Known rows, with every way that one mark hangs from another:
(U N): [ 14  -3   4   6   2  -6  -6   3   0  -1   3   6 -13  -8   1   2   4  10
  -1  -3  -8  -8  -6   1]
(W (N U)): [  8  -4  11  10  -7 -17  -3  -1   0  -6   2  -2  -5 -11   6   0  14   7
   3  -2   3   2  -8   5]
(L (G U V)): [  9   0   1   7  -8 -12  28  -9   8   7  -5  -6  25   4 -11   4  -2   1
   9  12 -15  -1  -4   3]
(L (G (U Z) V)): [ 19   6   9   7 -12  -8  27  -7  12   2   7  -2  12  -9 -13   7   0   4
  10  15 -19  -3 -19   2]
(G L (U N) V): [ 10 -15  15  21 -17 -24  21  -6   9   7   1   5  12  -2 -24  12  13   0
  11   5 -24   2 -13  20]
(W (N (U Z))): [ 17   2  17   8 -10 -12  -4   1   3 -12  14   2 -17 -24   4   2  16  10
   3   1  -1   0 -23   3]
(L (G (U (N W) Z) V)): [ 40   6  16  16  -7 -16  33   0  14  -5  23   2 -10 -17 -13   6  15  14
  10   9 -19  -8 -25   7]
(V G): [  4   5   0   9   4   2   7  -2  -4   4   3   0   1   4   6  -1  -7   1
  -4  10   8 -11  -3  -6]
(N (U (Z (P D))) W): [ 23  28  20  12  -8 -24  -1  12  14 -28  20 -11 -24 -22   3 -10  43   7
 -15  -7  12  -6 -15   5]
(G L): [ -2  -7   3   6  -7  -6   8   0  -1   1   0   1   9   1 -14   4   4  -7
  10   4  -8  -1  -4  10]
(L (G (U (Z P)) V)): [ 20  14  13  12 -18  -6  23   0  18  -5  12  -1  20  -9  -6   6   5   7
  -1  13 -16 -14 -13   1]
(G L U V): [ -3 -12  10  16 -20 -18  25  -8   7   9  -3  -2  26   7 -27  10  11  -9
  12   9 -17   9  -8  20]
(N (U (Z (P C D))) W): [ 23  24  27   9  -6 -28 -11   6   9 -23  12 -31 -25 -26   3 -24  43  -8
 -14  -5  15  -7 -19   1]
(V (G L (U Z))): [ 18   6  10  17 -14  -4  19  -4   7  -2  11   4   6   1 -12   3   2  -5
   3  18 -14   0 -27   3]
(N W): [ 8  3  3  4  1 -2 11  4  3 -6 12 -4 -8 -3 -2 -3 11  0  1 -2  7  3 -2  4]
(W (N (U (Z (P C D))))): [ 18  12  29  11 -11 -29 -22  -1   2 -20  -1 -29 -18 -30  13 -18  32  -6
  -5   1  13  -7 -19  -1]
(C P): [ -4   3   0   4   2  -1  -3 -17  -6  -3   2   1   4   0   1  -3  -7  -1
  -1  -2  -4   4  10 -11]
(U (N W) (Z (P C D))): [ 31  17  27  10  -1 -20 -11   8   6 -20  11 -24 -34 -29   7 -19  33  -4
  -7  -3  10 -15 -18  -2]
(Z (P D) (U N)): [  8  17  14  15  11 -29 -17   0  -2 -12   1  -1 -18  -8  13 -11  27  14
 -23   2   8 -13  -1   0]
(G L (U N (Z P)) V): [ 20  -1  25  25 -28 -18  15   2  18  -5  17   9   8 -14 -20  13  20   7
   1   6 -24 -10 -22  18]
(L (G (U N))): [ 29   5  -3   7  -1 -12  11  -2   7  -3  -1   4   1   1  -2  -4  -1  10
   4   6 -22  -8  -9  -6]
(Z U): [ -5   5   6   4  12 -11  -4  -6  -7   1   4   4  -5   0   2  -6   7   6
 -14   8   5   0  -5   0]
(W (N (U (Z P)))): [ 19   9  22  15 -16 -11  -7   8   9 -19  18   3  -8 -25  11  -1  21  14
  -9   0   1  -9 -17   1]
(G L (U (N W) Z) V): [ 28  -7  25  24 -18 -21  30   0  15  -6  24   4  -8 -16 -29  11  26   4
  13   6 -21   3 -30  23]
(N (U (Z P)) W): [ 23  22  20  11 -11 -10   4  14  16 -21  31   1 -17 -20   1  -4  31  11
 -17  -7   3 -10 -18   4]

Rows:
[ 22  12  22   7  -2 -18 -23   2   3 -15   2 -20 -28 -26   9 -17  21  -4
  -7  -1   2 -17 -16  -5]	(U N (Z (P C D)))
[ 19  -8  21  19 -21 -18  20  -5  12   1  12   9   0 -14 -26  16  16   4
  11   8 -28   0 -27  21]	(G L (U N Z) V)
[ 15   5  12  13  15 -19   2   1  -3  -6  19   6 -26  -9   2  -7  21  16
 -14   2   5  -3 -13   4]	(Z (U (N W)))
[ 22  -2   7  23  -8 -13  14  -2   3   2   4   7   3   6 -10   2   4   2
   2  12 -17  -7 -17   5]	(V (G L (U N)))
[ 28  14  17  20 -19 -24  -1   4  14 -21   7   1 -10 -12  -9  -2  30   3
  -1   2 -17  -4 -18   9]	(G L (U N (Z (P D))))
[ 23  -2   5  14  -5 -18  23  -7   8   6  -1   0  10  -3  -9   7   2  11
   8   7 -24  -9  -9   4]	(L (G (U N) V))
[ 31  20  17  15  -2 -15  -2  12  11 -25  21  -4 -34 -24   7  -7  34  12
  -8  -5   8 -13 -13   2]	(U (N W) (Z (P D)))
[ 20  12   7  11  -7   1  10  -3   9  -4  11   3  -4   0   3  -2  -1   2
  -8  13  -5  -1 -23  -8]	(V (G (U Z)))
[  9  20  11   5  -6  -7  -8   5   8 -19   6  -7 -12 -15   8  -6  19   2
  -7   0   8  -8  -5  -2]	(U (Z (P D)))
[ -5  19  10  10   8 -23 -13  -3  -2 -11  -1  -7  -4  -2  12 -13  24   5
 -21   6  16  -4   3  -1]	(Z (P D) U)
[ 30  14  18  14  -6  -2   2  15  13 -18  31   7 -27 -23   4   0  21  17
 -10  -4   0 -16 -17   1]	(U (N W) (Z P))
[ 16   9  25  14  10 -23 -14   3  -1  -7  15 -13 -20 -14   9 -24  24   3
 -22   3  10 -15 -12  -1]	(Z (P C) (U (N W)))
[ 23  18  27   8 -10 -14  -7  10  10 -16  23 -20 -17 -25   2 -18  30  -4
 -18  -5   6 -11 -22   0]	(N (U (Z (P C))) W)
[ 32   8   6  21   0 -12  17   2   8  -5  15   2 -14   4   3  -5  13  11
  -7   6  -2  -4 -15  -3]	(V (G (U (N W))))
[ 30   1   9  17  -4 -20  34  -2  11   0  12  -5   2  -5 -12   3  14  11
  10   5 -16  -7 -11   8]	(L (G (U (N W)) V))
[ 23   4   3  18  -2  -9   6  -2   5   0   4   6  -6   6   6  -2   1   9
  -8   7  -9  -7 -14  -6]	(V (G (U N)))
[ 16  14  18  18   9 -18  -3   7   2 -12  24   6 -18 -10   9  -9  27  20
 -24   2   8 -13  -7   2]	(Z P (U (N W)))
[  7  -6  17  15 -23 -12  24  -6  11   2   8   3  14  -6 -28  13  12  -6
  11  11 -21   7 -24  19]	(G L (U Z) V)
[ 18   9  22  18 -19  -8   3  -2   8  -4   7 -15  11  -5  -5 -13   7 -18
  -6  19  -9 -12 -25  -4]	(V (G L (U (Z (P C)))))
[ 20  21  12  17 -14   2   6   3  15  -9  16   4   3  -1  10  -4   5   5
 -17  12  -3 -11 -17 -11]	(V (G (U (Z P))))
[ 31   3  14  21 -11 -11  13  -1   7  -4  15  11  -9  -8 -10   5   6   5
   2  15 -22  -8 -31   4]	(V (G L (U N Z)))
[ 30   6  13   8   1  -2   7   9   7 -12  26   6 -35 -23  -2   2  16  14
   0  -2  -4  -7 -23   3]	(U (N W) Z)
[  7   2  21  20 -30 -13  21  -1  17  -3  13   3  22  -7 -19  10  17  -3
   2  10 -19  -2 -17  18]	(G L (U (Z P)) V)
[ 32  11  18  27 -17  -9  10   6  13  -9  19  12  -1  -7  -2   3  12   9
  -7  14 -19 -18 -24   1]	(V (G L (U N (Z P))))
[ 16  20  17  20  13 -30  -6   4   2 -19  14  -4 -26 -10  11 -15  39  16
 -22   1  16  -9  -4   4]	(Z (P D) (U (N W)))
[ 18  17  21  16 -13 -25 -11   5   7 -25   8  -8 -17 -25  13  -5  33  10
  -5  -2  10  -6 -14   2]	(W (N (U (Z (P D)))))
[ 32  12  18  18 -15 -13  19   2  17  -6  15   5   6 -15  -5   7   8  17
  -2   9 -24 -21 -18   2]	(L (G (U N (Z P)) V))
[ 16  16  24  16  14 -35 -17  -1  -3 -13   6 -25 -27 -15  11 -28  37   0
 -21   2  18 -10  -8  -1]	(Z (P C D) (U (N W)))
[ 22   7  23   6  -6  -4 -19   5   5  -9  11  -9 -19 -25   8 -10   8   0
 -10   0  -7 -21 -18  -5]	(U N (Z (P C)))
